Each row was made from one walk, in order. Every step used is in the known rows, and no mark comes twice. Write each row's walk.
Known rows
L > D > W > F > X > J: .28, -.10, -.10, .18, .20, .05, -.07, .48, -.02, -.11, -.27, .09, .00, .23, -.14, -.07, -.01, -.19, .08, .04, -.13
D > X: -.09, -.19, -.06, .13, -.06, -.01, .19, .09, -.04, .24, -.07, -.15, -.02, .20, .06, .09, .16, .02, -.04, .13, -.06
J > D > W: .04, -.46, -.09, .07, -.14, .14, .17, .03, -.07, .05, -.18, -.16, .02, .50, -.02, -.13, .13, .07, .00, .10, -.09
J > D > X > F > W: .01, -.31, -.13, .32, -.15, .05, .17, -.02, -.02, -.13, .06, -.30, .06, .31, -.08, .21, .16, .07, -.27, .23, -.22
W > F > L > D > X: .14, -.07, .02, .09, .12, -.03, -.20, .24, .01, .13, -.02, .16, .06, -.12, -.06, -.09, .18, .13, -.08, -.06, .03
L > D > W > F > X: .09, -.02, -.12, .13, .19, .27, .16, .27, -.03, -.09, -.19, .08, .07, .19, -.07, -.10, -.05, -.12, .02, .06, .05
D > X > J > F: .15, -.30, -.03, .10, -.01, -.21, -.17, .18, -.24, .04, -.18, -.16, -.08, .25, .08, .28, .13, .08, -.09, .23, -.21
L > D > W > F: .13, -.07, -.11, .13, .17, .13, -.09, .17, .01, .01, -.05, .16, -.05, .21, .01, -.15, .04, .03, .05, -.01, .02
W > F: .05, -.13, -.21, -.03, -.09, .06, .00, -.10, .11, .15, .22, -.16, .14, .17, .14, -.25, .05, .14, -.07, .11, .18
J > D > W > F: .13, -.36, -.10, -.01, -.10, .06, .01, .01, -.01, .01, .07, -.06, .09, .41, .03, -.26, .19, .08, -.06, .09, .04
X > L > D > W: .15, -.24, -.11, .20, .04, .33, -.02, .14, .03, -.03, -.31, -.02, .12, .35, -.02, -.15, -.17, .19, .08, -.13, .03
W > F > L > D: .20, -.15, -.10, .02, .05, .12, -.28, .06, .10, .08, .05, .08, .17, -.04, -.03, -.27, .05, .24, -.07, -.05, .14
X > F: -.04, -.07, -.33, .19, -.25, .11, -.02, -.03, .04, .10, .11, -.23, .17, .28, .07, -.04, .03, .20, -.09, .10, .07
J > F > L > D > X: .10, -.21, .06, .11, .15, .01, -.18, .12, -.28, -.01, -.28, .07, .02, -.03, .02, .22, .08, .20, -.14, .05, -.05
J > F > L > D: .16, -.29, -.09, .06, .07, .14, -.25, -.06, -.18, -.05, -.21, .01, .09, .09, .01, .02, -.06, .33, -.15, .08, .04
D > X > J > F > L: .17, -.39, .09, .15, -.11, -.21, -.34, .21, -.24, .09, -.31, -.08, -.01, .15, -.01, .22, .20, .18, -.09, .12, -.21
D > W > F > X: -.06, -.07, -.11, .15, -.09, .24, .22, .15, .01, .03, -.11, -.08, .12, .29, .03, -.13, .04, -.13, .02, .16, .09
D > X > L: -.01, -.27, -.08, .12, -.16, .11, .12, .04, .03, .14, -.10, -.30, .19, .24, .10, -.05, .01, .20, -.03, .02, .06
J > F > L > D > W: .12, -.29, .03, .19, .08, .21, -.28, .11, -.23, -.08, -.42, .17, -.03, .20, -.03, .10, -.02, .23, -.02, .00, -.06
W > F > L: .08, -.21, -.05, .06, -.23, .11, -.18, -.07, .13, .18, .10, -.07, .21, .08, .05, -.31, .14, .25, -.07, .03, .17

Which walk is each row?
.02, .06, -.22, .25, .08, -.01, -.01, .27, -.10, .01, -.01, .02, .03, .10, -.03, .18, .07, .09, -.10, .03, -.08 | L > D > X > F
.28, -.26, -.07, .07, .28, -.23, -.23, .30, -.30, -.06, -.25, .02, -.11, .15, .00, .32, .03, .10, -.07, .12, -.28 | L > D > X > J > F
.05, -.11, -.09, .08, .21, .01, .12, .21, -.08, .13, -.13, .02, -.05, .07, .00, .14, .08, .05, -.05, .05, -.12 | L > D > X
.04, -.23, -.19, .11, -.19, -.07, .09, .11, -.13, .02, .07, -.23, .13, .31, -.01, .05, .25, .12, -.19, .14, -.06 | J > D > X > F
.22, -.14, -.13, .11, .05, .26, -.16, .13, .07, -.08, -.07, .03, .19, .26, .03, -.30, -.16, .21, .06, -.13, .16 | X > L > D > W > F
.12, -.24, -.09, .08, .03, .17, -.11, .08, .04, .15, -.20, .02, .10, .06, -.09, -.11, .03, .23, -.05, -.04, -.01 | F > L > D
.04, -.15, -.12, .17, -.21, .38, .15, .09, .09, -.05, -.15, -.22, .33, .36, .05, -.29, -.13, .04, .01, .03, .22 | D > W > F > X > L
.11, -.42, .04, .31, .06, -.11, -.07, .06, -.16, -.11, -.19, -.19, -.17, .29, .02, .42, .06, .03, -.14, .30, -.36 | D > X > J > F > W
-.12, -.12, -.12, .49, -.13, .11, .15, .02, .04, -.02, .03, -.19, -.03, .22, -.03, .29, .11, .02, -.16, .19, -.16 | D > X > F > W
.11, -.20, -.27, .04, .02, .40, .23, .08, .05, -.08, -.24, -.30, .35, .22, -.05, -.17, -.28, .15, -.08, .05, .15 | F > X > L > D
.32, -.16, .08, .11, .16, -.21, -.41, .45, .02, .12, -.12, .15, .00, -.08, -.14, -.05, .23, .09, -.01, -.06, -.15 | W > F > L > D > X > J
.07, -.20, -.13, .18, .03, .48, .20, .22, -.03, -.11, -.45, -.11, .21, .33, -.10, -.11, -.25, .03, .03, -.04, .05 | F > X > L > D > W
.06, -.17, -.09, .19, .15, .21, .05, .19, -.05, .07, -.26, .12, -.11, .29, -.03, .00, -.03, .05, .09, .00, -.10 | L > D > W
.22, -.10, -.25, .00, .04, .33, .10, .07, .11, -.13, .00, -.22, .39, .12, -.01, -.33, -.24, .14, -.10, .03, .28 | W > F > X > L > D
.24, -.55, -.07, .09, -.10, -.05, -.06, .28, -.06, .04, -.24, -.12, -.05, .54, -.09, -.08, .18, .02, .08, .10, -.27 | X > J > D > W
.01, -.03, -.16, .44, .16, .14, .07, .13, .00, -.11, -.05, -.03, -.05, .13, -.11, .32, .00, .05, -.18, .12, -.21 | L > D > X > F > W
.09, -.07, -.08, .39, -.12, .23, -.28, .29, -.02, .01, -.29, .20, .06, .21, -.15, -.01, .08, .19, .05, -.12, -.07 | X > F > L > D > W
.00, -.09, -.22, .01, -.08, .18, .25, -.02, .08, .06, .11, -.24, .23, .18, .04, -.20, -.01, -.02, -.12, .21, .19 | W > F > X
.14, -.17, -.06, .19, -.06, .04, .01, .36, .02, .02, -.19, -.07, .06, .33, -.05, -.11, .08, -.17, .07, .11, -.09 | D > W > F > X > J
.33, -.51, .08, .09, -.21, -.09, -.36, .27, .05, .05, -.16, .01, .09, .33, -.12, -.29, .28, .11, .02, -.02, -.15 | X > J > D > W > F > L
-.05, -.23, -.21, .01, -.08, .21, .25, -.13, -.22, -.07, -.14, -.30, .18, .29, .12, .10, -.12, .08, -.19, .33, .09 | J > F > X
.19, -.36, -.17, .03, -.05, -.10, -.21, .01, -.16, -.02, -.10, -.23, .03, .34, .11, .09, .00, .19, -.07, .24, -.13 | X > J > F
.34, -.37, .07, .22, .08, .04, -.50, .35, -.21, -.10, -.51, .19, -.11, .24, -.10, .12, .00, .18, .04, -.03, -.24 | X > J > F > L > D > W
